Each row was made from one walk, in order. Every step used is in the known rows, and no mark comes twice. Write each row's walk.
Known rows:
sudaf > tigef > migi > kise: [ 32 -67 -36  -7  36  10 -10 -20  -7  13   0 -22  -1  40 -17  -9 -31  -9
 -14 -42   1 -12 -16 -17 -23   0   7 -13  11 -16 -43  -8 -13 -47 -26 -17
 -30  -3  -4   3  26 -10  38 -11 -12 -12   8  47  16  -5  13 -13  49 -22
  10 -40 -29   1  11  13   4  15  34  14]
tigef > fuveka > lona: [ 46 -25   5  25  -6   7  14  -5  -4  21   9  14  28 -39 -11 -11  -7 -13
  -4  19   4   1  -6 -28  -3   1 -62  -2 -43   4  -7  13   8  17 -12  14
  23  10 -42   9 -24  15 -17 -11  21  12  29  12  10   6  -4  -4 -43  12
 -11 -24  -5   2   1 -43  14 -27  26 -22]
tigef > migi > kise > fuveka > lona: [ 64 -55   4  30  15  34   5 -26 -15   4  16  15  19 -13 -12 -25 -25 -10
   1 -16 -17   2 -12 -32   8   3 -65  -2 -49  -9 -21  16  -7  11 -44   3
  15   9 -26   8 -36  13  24 -36  -5  -2  31  25  26  13  22 -28  -9 -18
   6 -50 -12  25  -5 -46  13 -20  47 -32]
lona > migi > kise > tigef: [  2  -5  10   7   9  38 -40   3 -11  17  -9   9  -7   5 -38   0   6 -17
  10 -40  -2 -35  13   4   7  -3   2  32   6 -25 -34 -26  -2 -13 -20   3
  -9  13 -17   6  24 -37  54 -49 -19  12 -10  36  18 -11   9 -15  59  -5
  24  -6 -26  -8 -29  -6   2  17  10   2]
fuveka > kise: [ 12 -15  14   9 -10  27 -12   6  11  14  17  24  -5  -7  -8   6   2  -3
  12  -7 -20 -20 -13  -8  -8  23 -13   6 -39 -19   8  -9  -7  18  -4 -26
 -26  23  -9  -8   0 -20  13 -10 -16 -13   1  30  22  10 -14   5  14  25
   9 -10   0 -10   4  10  -9  -4  30 -12]
sudaf > tigef > migi > kise > fuveka: [ 39 -52 -22   8  25  21 -15 -16 -17  -6   4 -23  21  21 -27 -31 -11  -7
  -6 -40   1  -3 -24 -33  12   2 -20 -13 -29  -5 -41  -3 -12 -35 -32   1
 -20   6  -2   0  10   9  36 -16 -13 -19   0  52  17   4  20 -16  15 -18
   9 -51 -24  12  -5  -5  26  -7  50 -30]
fuveka > kise > tigef > migi: [ 43 -50  -3  17  20  22 -18   2  -6  20 -15 -18  -8  17 -27  -3  -3 -13
   1 -27 -10 -33   9  -9   6 -12 -21   3 -17 -34 -28 -29   1 -21  -7 -11
 -35  33 -47  -8  27 -40  51 -28 -27   9 -25   7  21  -9  25 -29  34  40
  17 -35 -17  -9 -30   7  12   6  39   9]
migi > kise: [ -6  -7 -14  -8  17  15 -24  -8  -5   6  14  12   0   7  -7   2 -13   0
   1 -28 -10 -11 -23  -7 -14   3   0  15   4  -9 -22  -2  -5  -7 -17 -10
  -4   0  14   6  -1  -3  25  -5 -16  -7  21  42   5  -1   6  -3  28 -34
  14 -13 -16  10   0  -4  -3   7  16   1]
fuveka > lona > migi > kise: [ 39 -40   0   6 -14  47 -12  -2 -17  29  23  47   5   1 -17   4 -20  -6
  -4 -22 -23 -17   0  -8 -15  30 -18  25 -12  -6 -21  -2  -9  13 -36 -19
  16  -9 -18  11 -32 -11  42 -39 -11   3  41  36  33  10 -14  -5  27 -31
  17 -29 -30   9  21 -27  -7   0  18  -6]
lona > migi > kise > fuveka > tigef > tamugu: [ -4  -9   1  28 -22   9 -28   4   0 -18  -8 -10  34  -8 -51  -8  15   6
  26 -22  -6 -15 -26   7  26  19  -2   1  -9   2 -11 -21 -14 -14 -23  -5
 -18  47 -21  16   6 -15  37 -28 -11   2 -22  27  -3   5 -19  -9  58   8
  -2  10 -18  -8 -42  -4  23  -9  56   6]
tigef > fuveka > kise > migi: [ 47 -37   1  10   3  42 -19  17 -20  43  18  34  14   0 -33 -19   4  -3
   1 -20 -18 -14 -13 -34   8  23 -15   6 -25 -33 -31  -2  -3   7   7 -11
 -22  17 -50   0  -8 -26  45 -19 -16   2  -7  34   9   8  17 -10  -5  31
  19 -48 -19 -17   0 -24  21 -11  55 -10]
migi > kise > fuveka: [ 13  -7   0   6  13  28 -25  -9 -17 -14  14   5  22  -5 -25 -18   0  -4
   5 -31  -4   1 -32 -25  19   0 -23  10 -28  -2 -27   3  -5  -5 -26   9
   0  10  12   3 -11  12  26 -14 -16 -17  11  50   5   6  20 -11  -3 -28
   7 -28 -12  18 -14 -22  18 -16  38 -36]
fuveka > kise > tigef > sudaf > tamugu: [-41  -9   7  26   2 -39   7  -5  25  -6 -29 -43   2  -8 -17 -37   6  -8
  23 -46  30 -21 -14   7 -12  -6  24  13  25   2  14 -30 -32 -12  11 -27
 -40  42 -24  -9  29 -43  15  -4  -4  40 -22   3   8  -9  -8  -8  75  28
 -24  42   6 -32 -30  14   1  17  31  23]
lona > migi: [ 24 -23   3   0 -31  27  -2  21 -15  24  11  26   0   2 -22   3   5  -4
 -12   1 -14 -12  23   8   3  34   9   9   6  10 -10 -16  -4   0 -10 -10
   7 -15 -28   1 -14 -17  24 -17  -3   1  -5  -1  18   7 -22   7   6   1
   8 -12 -19  -9  22  -2  -4  -3  -7  -7]
sudaf > tigef: [  5 -27  -9  -1  14  -5  21 -18  16  -6 -21 -35   2  13  -6 -17  -3  -9
  -2  -8  32  -6   3  -8 -20   3  24 -27  -2  -1   3   6 -15 -22  -5  -6
 -29 -10   7   2  45   2  -9  -8  20 -15 -13  22  13   0 -19  18  36   2
  -9   4  -4 -17  13  25   6  18   6  -1]
migi > kise > fuveka > tigef > sudaf: [-39   8   0  16  -3  -9 -17  19  22 -21 -25 -12  15 -18 -40 -11  21 -10
  16 -36  -4  -8 -11  18  20   9  -2  12  -9  -6  -2 -11 -24  12 -21  -9
 -27  32  -9   8  30 -26  30 -25 -11  12 -18  29  16   8   7 -12  45   0
   0   3   1   1 -40  10  11   6  46  -7]
lona > migi > kise > fuveka > tigef > sudaf > tamugu: [-34 -17  -1  23 -11 -25  -7  10  13 -12  -9 -30  26  -3 -37 -29   9  -7
  14 -46   8  -6 -21  10   0  20  30   3  22  16   3 -34 -36 -21 -19 -27
 -32  34 -20   3   8 -25  26 -16 -12  27 -13  26  12  -4  -9  -8  72  -5
 -23  21  -6 -20 -10  14  10  14  41   7]
kise > tigef: [-10  15  19  13  13  11 -17  -4   1   0 -31 -21  -9  -8 -16  -3  10 -10
  16 -18  14 -21  15   7  16 -25   0  14   2 -21  -8 -13   6  -9   0  17
 -11  21 -13   0  36 -24  19 -31  -8  14 -25   2   4 -17  15 -16  30  16
  10  14  -3  -9 -42  -3   8  12   2   2]
migi > kise > tigef > fuveka: [ -2   9  -6   5  22   8 -40  11 -12  18  -5 -19  23 -18 -44 -10  12 -16
   4 -20  18 -26 -18 -21   7 -22 -32  20 -15 -10 -49 -19   9 -28   0  24
 -14  31 -30   6  26 -15  20 -10  -9   9  -4  56  -4 -19  19 -12  -4  10
   2 -22 -25  -9 -36 -19  25 -10  36 -13]

Which walk is each row?
[ 36 -40 -12  11  26   6 -12  -8 -13  13 -24 -32  -7  25 -21 -10  -8 -12
  -9 -20   2 -19  21  -4  13 -27 -18  -4   7 -25 -31 -24   7 -36  -5   6
 -17  21 -38  -5  27 -26  41 -20 -18  14 -26 -12   3 -15  31 -33  25  23
  12 -28 -18  -5 -32   1  12   6  18  15]
kise > tigef > migi
[ 19 -38 -22   2  30  18 -35   5  -8  12   9  -6  -3  30 -27  15 -18  -1
  -2 -32 -33 -13 -14   4 -11   4  -6  -5  -6 -27 -36 -22  -3 -34 -31 -20
 -30  24 -10   8  16 -16  50 -25 -27  -2   9  41  13 -13  27 -22  43 -18
  18 -39 -26   8  -9  12   4  13  44  17]
fuveka > tigef > migi > kise
[ 63 -41  20  27 -39  45  15   1 -18  19  16  40  22 -22 -21 -16  -2 -12
  -5   6 -19  -7  22 -13  14  34 -41   8 -35   9  -4   3  -6  25 -33   0
  28  -7 -43   9 -42  -2  23 -48   5  -1  17   0  35  17 -18  -7 -16  -2
   6 -30 -13   3  19 -35   7 -19  16 -37]
kise > fuveka > lona > migi
[ 35 -17  12  26  11  23 -11 -10  -5  24   0   8  20 -37 -28 -12  -6 -18
   8  -5   8 -19  -4 -30  -6 -13 -62  15 -39 -15 -27   6   8  11 -16  19
  11  27 -45  14  -3  -2   8 -37   7  16  23  32  16  -6  12 -18  -9   9
  -1 -22 -14  -1 -24 -48  17 -19  36 -17]
migi > kise > tigef > fuveka > lona
[ 20 -16  17  17   6  47 -26  -5 -10  21  -6  20  -4  -6 -33  -3  -5 -18
  12 -31  -6 -32  15   4   3  -2 -16  33  -8 -29 -27 -17  -2   6 -31   1
  -1  15 -28   9  13 -35  52 -66 -14  18   7  30  27  -8   3 -19  50  -9
  24 -10 -22  -4 -27 -24  -1  11  16  -1]
fuveka > lona > migi > kise > tigef
[ 47 -27  15  27   4  35   4 -28 -10   0  18  28  20 -29 -10 -19 -18  -7
  11 -12 -11   5 -17 -29  10   2 -59   8 -50  -8  -5  22  -6  27 -38   8
  23  11 -10  11 -36  18  13 -40   0  -4  36  34  26  13   6 -18 -13 -23
   5 -30  -3  23  -7 -47  11 -20  44 -39]
migi > kise > fuveka > lona
[ 43 -40  -9  21  18  12 -15  11  -9   2  -6 -27  12  14 -34  -1   4  -3
  -1  -8 -27   0   2  -3  23   2 -23 -29 -30 -18 -19 -18   2 -29 -26  -3
 -25  30 -30   3  14  -6  31 -26 -20  -5 -23   8  13  -8  34 -26   6  16
   7 -46 -12   8 -19   8  26  -6  48 -11]
kise > fuveka > tigef > migi
[-10   5   9   5  28  27 -36 -12  -4  -1 -14  -8  -9   2 -25  -1   2 -11
  20 -41   7 -29  -2   0   4 -23   1  28   5 -33 -29 -16   1 -14 -13   9
 -16  23   0   6  36 -29  41 -37 -20   7  -9  38   9 -15  19 -19  50  -7
  20   7 -14   1 -43  -8   4  14  14   4]
migi > kise > tigef
[ -2  12  13  16  12  30 -38   9   2 -11   4  -4  15 -12 -41   7  15  -4
  23 -19 -21  -8 -20   5  22  10 -14  -6 -43 -21  -8 -11   0  -2 -40   4
 -28  42   8  11  20  -1  28 -41 -19 -17 -10  54  17  -7  18 -14  23 -12
  12 -15  -6   7 -27   2  17   1  50 -27]
migi > kise > fuveka > tigef
[-37   0  14  20  -8  -4  -7  13  30  -2 -42  -7  -9 -21 -26 -18  23 -15
  19 -40  10 -34  11  18   6  -9  -1  31   2 -20   2 -21 -22  21   7 -14
 -31  33 -32  -7  45 -57  31 -22 -10  26 -34   6  25   6  -3 -13  58  37
   3  19   3 -22 -49  12  -2   8  27  11]
fuveka > kise > tigef > sudaf
[ -1  18  18  22   4  20 -23  13   7 -15  -4 -13  18 -19 -34   5  25  -3
  21  -5 -15   2  -4  10  27  11 -16 -13 -45 -15   4 -10   3   2 -26   8
 -21  38   0   7  20   2   9 -34 -12 -11 -22  25   9  -4  16 -10   5   5
   3  -8   6   3 -27   9  20  -4  38 -31]
kise > fuveka > tigef
[ 37 -38 -13   6  19  27 -26 -11 -26  -4  16  -9  23  14 -25 -22  -9  -3
  -6 -33 -15   0 -24 -29  21  -1 -33  -1 -22  -6 -41  -5  -6 -24 -29   2
  -6   9  -6   0 -13   5  40 -11 -24 -13   7  45   8   4  29 -23  -1 -19
  13 -51 -24  17 -10 -18  21 -17  49 -32]
tigef > migi > kise > fuveka
[  1   4  29  21   6  32 -23   3  15   8 -16   0 -15 -12 -23   2  12 -15
  27 -21  -2 -39   4   1   9  -8 -12  22 -28 -38  -6 -20  -2  10  -4  -5
 -35  39 -20  -8  38 -41  30 -42 -18   5 -22  27  23  -6   1 -13  40  36
  16   6  -2 -18 -39   7  -2  10  28  -6]
fuveka > kise > tigef
[ 13 -23 -24   2   9 -15   6   4   2  10  -9 -38  32  -7 -31 -23   6 -13
 -11   5  37  -9 -14 -29 -12   1 -12 -24 -21  10 -27  -4  -4 -35   4  14
 -24   0 -23   3  39   9 -23  12  22 -11 -10  41  -1  -6 -13  14 -15  20
 -19 -20 -14 -20   8   6  29  -9  28 -18]
sudaf > tigef > fuveka
[-11   6   7  32 -11 -14 -16  -1  11 -30 -21 -25  35 -12 -35 -12  19   8
  33  -8   8  -2 -28   3  28   1  -5  -9 -12   4   7  -8  -8 -11 -10   4
 -18  53 -14  12  12  -5   9 -15  -2   6 -30   9 -11   5 -15 -12  40  22
 -12  22   3  -9 -53   6  27  -9  51   7]
kise > fuveka > tigef > tamugu
[-18 -19   8  19  -7   7  -4   1  11   8 -35  11   1 -19 -30 -20   8 -22
   7 -47   9 -31  21  16   6   0 -10  44  18 -13 -15 -13 -22  21 -13 -10
  -1  13 -35   8  22 -51  48 -46  -7  37  -7  11  30  10  -2 -17  68   2
   8   7 -12  -8 -41 -15  -4  11  19  15]
fuveka > lona > migi > kise > tigef > sudaf
[-38  10   8  23 -10 -18  -4  22  25 -23 -33 -18  18 -23 -37 -15  31  -8
  13 -21  -1  -2   2  23  26   5  -5   4 -11  -1   9  -8 -20  18 -14  -5
 -25  30 -15   4  29 -25  12 -20  -2  15 -32   9  16   8   7 -10  30  13
  -8   7   9  -6 -41  13  12  -2  40  -7]
kise > fuveka > tigef > sudaf
[-29  -6   1  17 -20   4 -21  29  14 -11 -19   0  17 -17 -47 -12  27 -11
   7 -35 -14 -15   4  27  23  24   1  15  -7  -1  -8 -18 -23  10 -26 -12
 -21  23 -20   6  25 -34  42 -37 -13  10 -20  30  25  15  -3  -9  46  -5
   1  -8 -12  -1 -28  10   9   4  42 -10]
lona > migi > kise > fuveka > tigef > sudaf
[-44 -11 -10  11  -3 -57  22  -7  16 -16 -17 -42  12  -1  -2 -40  -2  -3
   3 -32  33   0 -16   3 -14  -2  33   1  45  29  18 -16 -31 -16  12 -24
 -19  16 -10  -5   5 -19  -4  24   8  36  -9 -14  -8  -5  -9  -3  48   2
 -35  40   8 -22  -7  12   0  14  11  26]
tigef > sudaf > tamugu
[ 55 -34  14  27 -30  41  -3  15 -16  39   7  27  19 -30 -37  -6   7 -17
  -8   7  -1 -24  26 -13   6  21 -48  12 -28   1 -24 -12   3  13 -21   8
  17   3 -69   9 -20 -18  21 -47   6  16   6   6  28   4 -13  -7 -10  21
   3 -28 -23 -14   2 -34  12 -18  17 -19]
kise > tigef > fuveka > lona > migi
[  2   9   1  12  10   1 -26  17  -8  16 -14 -29  22 -24 -40 -10  23 -16
   4  -3  26 -21  -4 -19  11 -19 -31   9 -17  -8 -36 -17  15 -22  10  31
 -11  28 -40   2  29  -9   3  -2   2  13 -17  28  -6 -13  14  -8 -20  30
  -4 -12 -13 -13 -35 -19  23 -14  23 -14]
kise > tigef > fuveka
[ 11  -6  -5   8   3  24 -43  20 -20  26   3  -4  24 -18 -54  -8  16 -17
   1 -17  12 -33  -7 -16   3  -3 -30  25 -12  -6 -57 -28   8 -26  -5  23
 -11  22 -43   4  22 -20  30 -20  -8   9  -7  53   5 -11   7  -5   2  11
   7 -29 -35 -17 -27 -21  17 -11  31 -14]
lona > migi > kise > tigef > fuveka
[  7   4  11  16  -4  41 -40  21  -5  -1  10  11  19  -8 -50   9  17  -5
  16 -20 -28 -11  -7  10  24  27 -10  -2 -41 -18 -16 -19  -5  -3 -45  -3
 -23  32  -6  14  12  -6  39 -51 -22 -14 -12  52  25  -3   6  -8  26 -10
  12 -22 -14   3 -14   5  14   1  44 -30]
lona > migi > kise > fuveka > tigef
[ 73 -69  -5  27  20  34  14 -36 -10   3   5  -1  20  -7 -15 -35 -24 -15
  -1 -21  -3   0 -13 -38  -3   3 -52 -14 -47 -12 -18  21 -13   0 -46   0
   3   7 -21   8 -11  15  22 -42   8 -11  28  34  33  13  10 -19   7 -17
   2 -45 -11  17  -1 -34  21 -14  50 -32]
sudaf > tigef > migi > kise > fuveka > lona
[ 31 -44 -29  -9  28  13 -23  -9 -18  15  15  -2  -3  32 -14   0 -23  -1
 -16 -33 -19 -11 -16 -12 -13   0  -8   4  11 -14 -43 -15  -5 -33 -20 -14
 -14   2  -7   2  -5  -7  46  -6 -25  -3  17  32   6  -7  24 -19  29 -22
  16 -43 -31  13   0  -4   1   3  31  14]
tigef > migi > kise
